What can hang from each mark:
X: B
T: B
M: J L
J: B M
L: M W
Y: B
B: L T X
W: J

Each row was made from one small tree. The marks that hang from a mark follow it in brackets, in alphabetical order. Every link used is in the known rows. Write each row's tree.
Known rows:
B(L T): [ 4.34 -0.87 -0.86  0.77  0.17  1.10 -0.03 -1.23 -0.20 -0.82 -4.82 -0.08
  1.60 -1.29  0.59  0.27  0.67 -1.32  2.92 -0.23]
T(B): [-0.06  1.03 -1.43  1.46  0.04  0.09 -0.16  1.26 -3.70  0.64  3.72  0.81
  1.59 -1.48 -0.84  1.22 -0.79 -0.15 -0.01  0.35]
Y(B(L T)): [ 3.62 -1.23  0.05  1.44  0.49 -0.02  0.37 -2.05  1.32 -0.38 -5.74  0.04
  2.48 -2.08  0.12  0.58 -0.38 -1.57  2.61 -0.51]
M(J L(W)): [-0.94  1.09 -0.82  0.49  3.23  0.78  0.38 -0.89 -1.61 -1.82  2.28 -2.09
 -1.38 -2.95 -2.50 -2.97  1.21 -2.02 -0.72  1.08]
J(B(L T X)): [ 3.29 -1.12 -0.80 -1.19 -1.86  0.07 -0.20 -0.39  0.64  1.07 -2.40 -0.06
  1.22  0.24  4.39  0.93  0.98 -0.05  1.68  0.61]
W(J(B M(L))): [-8.72 -0.44  0.37 -1.47 -0.14 -0.33  1.76  1.59 -1.46 -0.25  2.52  1.46
 -3.85  0.96  0.33 -3.00 -3.38 -0.12 -3.56  2.40]
M(L): [-2.78  1.11 -1.71  1.21  0.72  1.23  0.47  0.00 -2.82 -1.28  0.48  0.12
  0.31 -1.81 -1.10 -1.63  0.95 -2.34 -0.33  1.40]
M(J(B)): [-0.59  0.73 -0.89  0.24  0.45  1.44  1.02 -0.03 -3.12 -0.66  3.00 -0.62
 -1.22 -1.80  0.68  0.23 -1.79 -2.02 -2.64  0.85]
Y(B(L(W) T X)): [ 4.83 -1.25  1.11  0.48 -0.06 -1.59 -0.75 -1.72  4.19  0.97 -3.84 -0.66
  2.71 -0.76  0.80  0.44  2.00  0.85  3.04 -1.70]
J(B(L(W) X)): [ 1.05  0.16  0.24 -1.50 -1.69 -0.96 -0.87  1.13  1.39  1.05  0.88 -0.44
 -0.54 -1.06  1.97 -0.81  1.63  1.63 -0.46  0.06]
L(M): [-0.90  1.90 -0.61  1.46  0.00  1.33 -0.87  0.39 -1.21 -0.53  2.22  0.08
  0.83  1.94 -2.35  2.63  0.03 -0.16 -0.65 -0.42]
W(J(M)): [-4.55 -0.19  1.17 -0.14 -0.95 -0.26  1.09  0.93 -1.11 -0.30  1.07  2.05
 -1.38  1.15 -1.81 -0.63 -1.80  0.33 -2.01 -0.39]
Y(B(L T X)): [ 4.47 -1.62 -0.18  0.38 -1.35 -0.73  0.38 -2.16  2.29  0.65 -5.06  0.14
  3.98 -0.48  1.87  1.55  1.97 -0.61  3.13 -0.92]
B(X): [ 0.61  1.26 -0.90  0.62 -2.45  0.73 -0.23  0.10 -1.45  0.50  1.46  0.82
  2.41  0.17  0.28  1.79  2.46 -0.46 -0.34 -0.61]
J(B): [-2.06  1.35 -0.62  0.85 -0.75  1.25  0.01  1.20 -2.31  0.13  2.43  0.67
 -0.85 -0.84  0.60  0.17 -1.54 -1.00 -2.36  0.49]
L(W(J(M))): [-3.79  0.22  2.40 -0.05  0.16 -0.99 -0.18  1.25  1.00 -0.20  2.13  1.44
 -2.67  0.97 -3.07 -1.87 -1.64  1.79 -2.03 -1.13]
W(J): [-1.45  0.64  0.87  1.23 -0.66  2.46  1.18 -0.21 -1.12 -0.19  1.04  2.22
  0.35 -0.39 -1.41  0.62 -0.77 -1.46 -1.45 -1.40]
M(J(B(T)) L(W)): [-0.18 -0.08 -0.85  0.09  4.05  0.54  0.22 -1.06 -0.10 -0.73  1.62 -2.55
 -2.97 -1.44  1.13 -2.60 -1.13 -1.78 -0.37  1.61]
L(M W(J)): [-1.71  1.61  2.18  1.00  1.17  1.31 -0.86  0.40  2.00  0.10  3.82  0.92
 -1.13  2.02 -3.49  1.54 -0.94  1.34 -1.25 -2.24]
T(B(L X)): [ 2.53 -0.63 -1.96 -1.13 -2.26 -0.96 -0.08  0.75 -1.66  1.22  1.13  0.67
  3.47 -1.39  1.79  1.66  1.97  0.91  1.72  0.74]
Y(B): [-1.03  0.96  0.15  2.47 -0.25  0.26  0.52 -0.41 -0.92 -0.24 -0.27  0.55
  2.08 -1.61 -2.00  0.79 -0.65 -1.55 -0.97 -0.71]
J(M): [-2.78  0.55 -0.36  0.26 -0.77 -0.76  0.03  1.28 -2.07 -0.89  0.67  0.71
 -0.90  0.72 -1.83 -0.75 -0.85  0.39 -1.35  0.66]
Y(B(X)): [-0.16  0.67  0.03  1.34 -2.35 -0.62  0.34 -0.82 -0.09  0.87  0.58  0.76
  3.32 -0.35 -0.26  1.85  1.30 -0.68 -0.63 -0.87]
X(B(L(M W) T)): [ 4.79  0.32  0.59  1.15  1.45 -0.74 -1.03 -0.57  0.04 -0.72 -4.05 -1.67
  0.73  1.18 -2.16  0.24  2.03  0.85  2.10 -1.85]

Write each row's tree:
[-1.06  0.58  2.28  0.49  2.05  0.74 -1.06  0.30  3.17  1.22  3.17  0.40
 -2.48  3.66 -0.36  1.60 -3.24  1.73 -0.80 -1.35] => L(M W(J(B(T))))
[ 4.60 -0.58 -0.95 -0.83 -0.99  0.51 -1.16 -1.26  1.77  0.39 -2.74 -0.59
  2.82  3.10  1.46  3.45  2.45  0.85  3.31 -0.47] => B(L(M) T X)
[ 2.98 -0.27 -0.78 -0.91 -0.97 -1.80 -1.10  1.17  0.14  1.57  2.19 -0.14
  1.95 -2.01  0.59  0.33  2.46  2.39  1.85 -0.03] => T(B(L(W) X))
[-5.72  0.68  1.15 -0.07  1.58  0.79  0.51  0.74  0.58  0.19  3.82  0.79
 -3.12 -1.10 -0.48 -3.12 -1.77 -0.43 -2.78  0.91] => M(L(W(J(B))))
[ 3.48 -0.45  1.36  1.25  2.22 -0.91 -1.53 -1.40  4.47 -0.11 -3.21 -1.17
  1.12  0.42 -2.01  1.12 -0.43  0.99  2.69 -1.38] => Y(B(L(M W) T))
[-0.08 -1.84 -0.50 -1.29 -0.44 -1.27  0.06  0.84  0.14 -0.17 -3.27 -0.14
 -1.92  0.61  2.20 -1.29 -2.28  0.84  0.43  1.76] => J(B(L T) M)
[ 4.23  0.12  0.27  0.54  2.08  0.16 -2.11 -0.52  2.89 -0.46 -2.26 -1.30
  0.24  1.40 -1.19  1.06  0.52  1.14  2.97 -1.07] => B(L(M W) T)
[-0.74  0.45 -0.56 -0.52 -0.56  0.59 -0.57  1.16 -0.30 -0.40  0.42 -0.18
 -0.59  0.65  0.31  1.30 -1.31  0.48 -0.86  0.91] => J(B(L(M)))
[-2.99  1.44  2.11 -0.85 -0.97  0.13 -0.94  1.07  2.68  1.90  5.99  0.95
 -1.45  3.84  0.22  2.21 -0.74  2.31 -2.55 -1.10] => L(M W(J(B(X))))
[-7.17  0.20 -1.15 -1.08  0.00 -1.07  0.71  1.91 -2.53 -0.79  2.14 -0.14
 -3.48  0.38  0.58 -3.21 -2.03 -0.29 -2.91  3.38] => J(B M(L))
[-3.62 -1.09  1.37 -0.66 -0.01 -0.19  0.86  0.63  0.23  0.69  0.51  1.64
 -2.90  2.72  1.71 -0.38 -4.26  0.59 -1.69  0.33] => W(J(B(T) M))
[-6.90 -0.43  0.44 -0.62  0.03 -0.32  1.68  0.73 -1.31 -1.05  0.66  1.44
 -2.14  0.59 -1.50 -2.68 -1.45 -0.59 -1.93  1.41] => W(J(M(L)))
[ 5.11 -1.10 -1.13 -0.39 -1.56  0.28 -0.23 -1.45  0.66  0.32 -4.07  0.01
  2.84  0.05  2.24  1.44  2.67 -0.23  3.18 -0.43] => B(L T X)
[ 2.57  0.40 -0.73 -1.19 -0.42 -2.09 -2.02  1.56  1.42  1.44  3.59 -0.64
  1.80  1.12 -0.52  2.27  1.81  3.44  1.92 -0.15] => T(B(L(M W) X))
[ 4.51 -0.10 -0.66  1.06  0.02  0.33  0.08 -0.95 -1.95 -0.79 -5.34 -0.83
  2.04  1.73 -1.10  1.59  1.62 -0.59  1.94 -1.16] => X(B(L(M) T))
[ 0.05 -0.65 -2.17 -1.08  0.99  0.77  1.33 -1.53 -1.51  0.15  1.34 -1.72
 -0.43  0.30  4.03 -0.33  0.57 -2.31 -0.06  2.20] => M(J(B(T X)) L)
[-1.84 -1.12  2.20 -1.32 -0.20 -1.37  0.15  1.07  2.11 -0.74 -1.13  0.97
 -2.42 -0.53 -2.27 -2.47 -0.87  1.97 -0.69 -0.60] => B(L(W(J(M))))
[-3.07 -0.16  1.17  0.20  2.78  0.85  0.44 -0.35  1.85  0.57  1.62  0.36
 -2.91 -0.30  0.96 -2.52 -2.18 -0.58 -0.62  0.59] => M(L(W(J(B(T)))))
[ 3.06  0.27  0.15 -0.66 -1.55 -0.45 -1.22  0.23  1.40  0.13 -0.54 -0.24
  1.19 -1.61 -0.01 -0.21  3.55  1.17  1.15 -0.65] => B(L(W) X)
[-2.89  0.86 -0.74 -0.30  2.99  0.63  0.53 -0.02 -1.67 -1.05  3.86 -2.17
 -3.28 -2.62 -0.10 -3.22 -0.82 -1.75 -2.53  2.01] => M(J(B) L(W))
[-0.96 -1.17  0.51 -1.89 -3.02  0.77  1.12  0.22  0.85  1.22  0.20  2.03
  0.25 -0.25  3.11  0.61 -0.01  0.31 -1.35 -0.08] => W(J(B(L X)))
[ 1.67 -2.07  0.58 -1.42 -1.91  1.00  0.90 -0.92  1.98  1.73 -1.96  1.50
  0.25  1.10  4.41  1.31 -0.41  0.04  0.95 -0.35] => W(J(B(L T X)))
[ 5.45 -0.33  0.47  1.32  0.75 -0.49  0.02 -0.79 -1.08 -0.72 -5.51 -1.07
  0.78 -1.62 -1.34 -1.59  2.33 -0.47  1.93 -1.79] => X(B(L(W) T))
[-6.79  0.69  0.11 -0.87  1.31 -2.24 -0.41  2.37 -0.36 -0.43  3.12 -0.91
 -4.44 -0.21 -0.95 -4.50 -1.97  1.25 -2.79  2.62] => J(B M(L(W)))
[ 5.27 -0.89 -1.15 -0.21  2.09  1.46 -0.06 -2.08 -0.03 -1.55 -2.87 -2.08
  1.09  0.62 -0.09  2.22  0.03 -1.15  2.60 -0.18] => B(L(M(J)) T)
[ 1.65 -0.80 -0.15  0.11 -2.60 -0.60  0.64 -1.01  0.82  0.32 -2.85  0.60
  3.54 -1.62  0.55  1.07  2.12 -0.61  0.98 -0.56] => Y(B(L X))
[ 3.21  0.16 -1.02  0.14  0.07  0.38  1.35 -0.76 -4.07 -1.97 -2.54 -1.81
  1.08 -0.29 -2.41  1.16  1.67 -1.49 -0.49 -0.53] => X(B(L(M(J))))
